Known rows, with every step that occurs:
fameg > kodiz: [ 25.4  -8.0  19.3  13.8  -2.5 -12.5 -13.0  -4.8 -15.9  10.3  -3.1  14.7
 -24.0 -21.9  14.2   0.6   4.9  -2.6  39.2 -13.9]
guro > giru > gomo > kodiz > fameg: [ 26.0  -9.9 -32.7   0.9 -12.7 -24.0  -1.7  -5.3 -20.2  13.0  12.1  34.2
 -47.8 -23.4  11.9 -16.5 -34.5  25.2  33.6   3.7]
giru > ziteg > fameg > kodiz > detes: [ 33.6  -9.5   0.7  14.3  13.0  -5.9   4.8  -3.5 -21.6 -29.9  -7.3  12.1
 -12.6 -17.7 -21.4   1.3 -17.0  27.3  34.6  18.3]
guro > giru > ziteg > fameg > kodiz > gomo: [ 44.9 -10.2  -2.9  -8.7  -7.2 -14.4   4.3   3.6 -29.3   1.9  -2.4   9.2
 -40.3 -19.2 -11.2 -14.5 -26.9  22.8  40.1  27.0]
kodiz > fameg > ziteg > detes: [ 17.7  -5.4  15.4  13.7 -20.7 -11.5   5.6  -8.1  -6.8 -24.3  -8.6  20.0
 -42.1 -20.4  -8.6  10.6  -9.9  19.0  25.1 -24.2]
guro > giru > ziteg > fameg: [ 36.8 -12.1   1.2  13.2   4.2  -6.5   0.8 -14.6 -41.4  -0.7  -6.8  18.6
 -22.3 -24.7 -18.8  -9.1 -38.0  16.7  30.6   2.1]
ziteg > detes > kodiz: [ 29.1 -19.8  14.7  13.4   1.9   6.0 -11.1  -0.4 -10.2 -14.7  13.2  18.4
 -36.4 -31.5   4.3 -15.3  -7.8   4.5  17.8 -51.4]
detes > kodiz > gomo > giru: [ 25.0 -16.7 -18.6  -0.4  13.4 -16.8  -4.3  23.3 -20.4   1.1  24.3  17.3
 -55.1 -39.1   3.9 -32.1 -28.9  24.9  38.9 -36.8]
gomo > giru: [ 21.0 -15.2  -4.5  22.2   6.2 -21.2  -9.0  -3.0 -33.4   5.7   4.5  25.1
 -33.1 -27.8   0.7 -10.7 -22.2   7.3  36.0 -36.5]
guro > giru: [ 27.9 -15.2   7.1  13.1 -12.4  -4.5 -12.6 -13.1 -31.2  28.2   7.7  27.3
 -35.8 -18.0   4.7 -13.7 -14.5  -2.6  24.5 -17.7]
guro > giru > ziteg > fameg > kodiz: [ 39.3 -14.1   7.6   9.7   3.2 -10.2  -7.0  -7.9 -38.0  -1.1 -14.0   8.9
 -31.9 -17.5  -2.4  -5.0 -23.8  12.2  36.7  16.8]
guro > giru > ziteg > detes > kodiz > fameg: [ 34.5 -33.8 -16.5   1.7  -4.8  11.7   1.7  10.4 -20.4 -14.9   6.9  10.0
 -54.2 -32.0   2.5 -19.6 -36.8  36.4  12.6 -22.7]
fameg > ziteg: [ 11.2   0.7  20.0  22.3   0.1 -21.0 -17.4  -6.8 -17.7   5.7  -3.7  23.3
 -31.3 -23.1  -5.2   7.7 -11.7   7.5  36.0 -17.5]
guro > giru > gomo > kodiz > fameg > ziteg: [ 14.1  -2.9 -27.1   6.4 -10.8 -34.0 -15.5  -2.1 -18.1   9.3   1.7  32.9
 -63.8 -18.3   9.9  -4.4 -35.4  32.9  35.9  13.2]
ziteg > fameg > kodiz: [ 33.4   3.1  25.6  10.7   5.1 -11.0   2.4 -14.6 -19.8 -14.7 -12.8   9.7
 -19.0 -21.0   1.4   3.3   4.4  -5.5  43.1  -6.1]
fameg > kodiz > gomo > giru > guro: [ 18.8 -16.3 -21.0   6.5   1.6 -35.1  -1.4  14.0 -30.5   4.3   4.6  21.9
 -44.8 -16.1  15.8 -25.4  -7.8  22.8  44.2 -20.3]
gomo > kodiz: [ 20.1  -8.9   2.1  24.0   7.8 -10.2 -11.2 -13.1 -20.4   0.9  -1.0  30.1
 -23.7 -36.2  11.5   2.9 -12.0  10.8  40.5 -25.9]
ziteg > fameg: [ 31.0   3.6  18.8  12.8   5.4  -9.3  10.3 -20.8 -23.7 -14.8  -4.2  19.6
  -9.0 -27.4 -14.2  -3.2 -12.7  -2.0  38.3 -19.5]
kodiz > gomo > giru > ziteg: [ 27.2 -21.8 -25.7   5.8   5.6 -31.1  -1.0  16.3 -31.8   3.4  12.5  23.1
 -33.1 -36.7 -19.1 -19.5 -50.3  39.1  43.5 -13.3]
ziteg > detes: [ 31.3 -15.6  19.8  18.9 -16.8  -4.6  -3.1 -16.3 -14.8  -7.4   4.2  27.7
 -20.8 -23.1  -7.7  -3.4  -7.1  -2.1  20.2 -39.7]

Rows:
[ 30.0 -11.6  -9.6   3.9 -15.9 -27.2 -16.8  -9.0 -26.6  35.8  21.6  36.3
 -35.7 -12.7  -2.7 -27.0 -30.9   1.3  24.9  -5.3]	guro > giru > gomo
[ 30.7 -17.4 -16.6  21.4  19.8 -17.0   2.1   2.3 -34.2 -36.2  -9.7  13.5
 -30.2 -16.4 -19.1  -4.2 -31.8  35.2  36.5   8.5]	gomo > giru > ziteg > fameg > kodiz > detes
[ 28.5 -17.7   2.4   2.8  -4.2   9.2  10.3   5.1  -3.3 -28.4   9.0  11.6
 -40.4 -35.3   7.2 -12.0  -9.4  16.1  22.0 -46.3]	ziteg > detes > kodiz > fameg
[ 27.3 -12.3 -22.3  11.7  -7.1 -25.0 -23.2 -10.7 -26.7  26.5  15.0  41.0
 -43.8 -19.4  10.2 -19.3 -33.1  12.7  31.1  -3.5]	guro > giru > gomo > kodiz
[ 22.6  -5.8 -15.5  14.9   4.4 -32.7 -16.7  -8.5 -15.7   8.4  13.8  38.9
 -23.1 -30.2   5.1 -11.0 -30.5  13.4  40.6 -13.0]	giru > gomo > kodiz
[ 25.5  -3.9 -13.7   3.6   7.9 -36.2  13.2   4.1 -34.4 -21.2  -5.2  15.7
 -39.2 -14.9   2.9 -23.5 -11.7  18.8  48.5 -11.7]	ziteg > fameg > kodiz > gomo > giru > guro
[ 21.6  -4.2 -26.2   4.1  -2.0 -29.5   7.0  -3.9  -8.2  -3.2  10.0  32.9
 -27.8 -33.3   6.6  -7.8 -32.3  26.1  44.0  -6.8]	giru > gomo > kodiz > fameg
[ 22.2 -26.3 -26.5   5.7   5.9 -18.3  -0.3  17.4 -24.6 -21.2  20.6  24.7
 -56.8 -25.9   6.3 -42.0 -21.4  29.4  23.2 -57.9]	ziteg > detes > kodiz > gomo > giru > guro
[ 19.2  -7.5  -8.6  13.4   0.8  -7.6  10.3  -6.8 -12.8 -12.6  -4.2  24.2
 -27.9 -38.9  13.2   5.4 -14.8  24.8  44.1 -19.3]	gomo > kodiz > fameg
[ 22.6  -9.5  10.8   1.3  -7.0 -11.1 -12.5  15.1  -0.9 -16.0  15.1  16.7
 -59.9 -27.7  -6.7 -12.6 -13.3  21.4  24.3 -30.6]	fameg > ziteg > detes > kodiz > gomo
[  9.4  -3.3   4.1   6.9  13.0  -8.5  -2.2  13.6  -6.8 -13.7   0.7   7.9
 -50.6 -36.5  10.4  -0.5 -15.5  25.4  37.7 -22.2]	detes > kodiz > fameg > ziteg
[ 21.2 -10.5 -20.0   9.3 -26.5 -28.8 -13.3  -8.4 -14.3  -8.6   0.8  35.3
 -70.2 -11.7   3.1  -3.1 -31.9  31.3  21.2   0.8]	guro > giru > gomo > kodiz > fameg > ziteg > detes
[ 14.2  -7.4   3.4  22.1 -11.1 -12.0  -1.2 -10.7  -7.1 -33.2 -14.2  24.7
 -51.3 -28.3   4.0  18.1 -13.6  29.6  31.3 -21.2]	gomo > kodiz > fameg > ziteg > detes
[  9.0   5.2 -20.7   9.6   0.5 -40.1  -7.7   0.7  -7.2  -9.3   1.1  30.4
 -44.4 -28.4   4.0   4.2 -33.7  35.3  46.0   3.2]	giru > gomo > kodiz > fameg > ziteg
[  7.0   1.7  -3.0  19.3   3.3 -18.6  -1.7  -3.7 -11.7 -16.2 -13.8  22.0
 -43.6 -34.8   9.7  17.3 -16.6  32.0  46.1  -9.8]	gomo > kodiz > fameg > ziteg
[ 40.7 -33.3 -14.4  -5.9 -10.6   2.2  -8.2  17.5 -20.0   1.6  22.9  17.8
 -56.6 -30.7  -7.2 -32.0 -37.5  32.6  14.7 -17.6]	guro > giru > ziteg > detes > kodiz > gomo
[ 34.4 -29.8 -19.9   8.4 -10.2 -25.1   2.2   9.6 -26.8 -15.1  11.6  25.8
 -41.2 -29.9 -24.5 -18.8 -47.1  36.7  28.2 -25.6]	kodiz > gomo > giru > ziteg > detes
[ 25.9 -26.7 -31.5   1.4  23.7 -19.8  -7.2  30.6 -26.2  -3.9  21.3  14.4
 -48.2 -46.4  -6.2 -30.3 -50.6  44.3  41.2 -25.0]	detes > kodiz > gomo > giru > ziteg
[ 32.4 -24.6 -13.0   1.3  -1.8 -11.3  -3.3  16.2 -15.5 -17.5  24.3  18.9
 -61.3 -33.1  -2.4 -31.2 -24.7  22.3  24.2 -48.9]	ziteg > detes > kodiz > gomo > giru
[ 22.5 -12.2  -4.1   0.3  11.6   2.2  10.5  10.3  -8.2  -9.9  10.2   9.7
 -33.1 -42.0  13.4 -13.3 -13.7  18.7  35.7 -33.8]	detes > kodiz > fameg
[ 28.2 -13.5  -6.2   0.7  -6.3 -29.1  -6.1  13.8 -21.8   8.1   7.8  17.3
 -51.0 -22.9   7.9 -15.1 -12.5  15.0  45.8 -12.3]	fameg > kodiz > gomo > giru
[ 17.9 -11.2  20.1  19.4   3.6  -4.2 -22.9   1.9  -8.1 -19.1   3.3  16.6
 -53.8 -26.0   1.8  -2.1  -8.4  10.7  19.7 -41.3]	fameg > ziteg > detes > kodiz
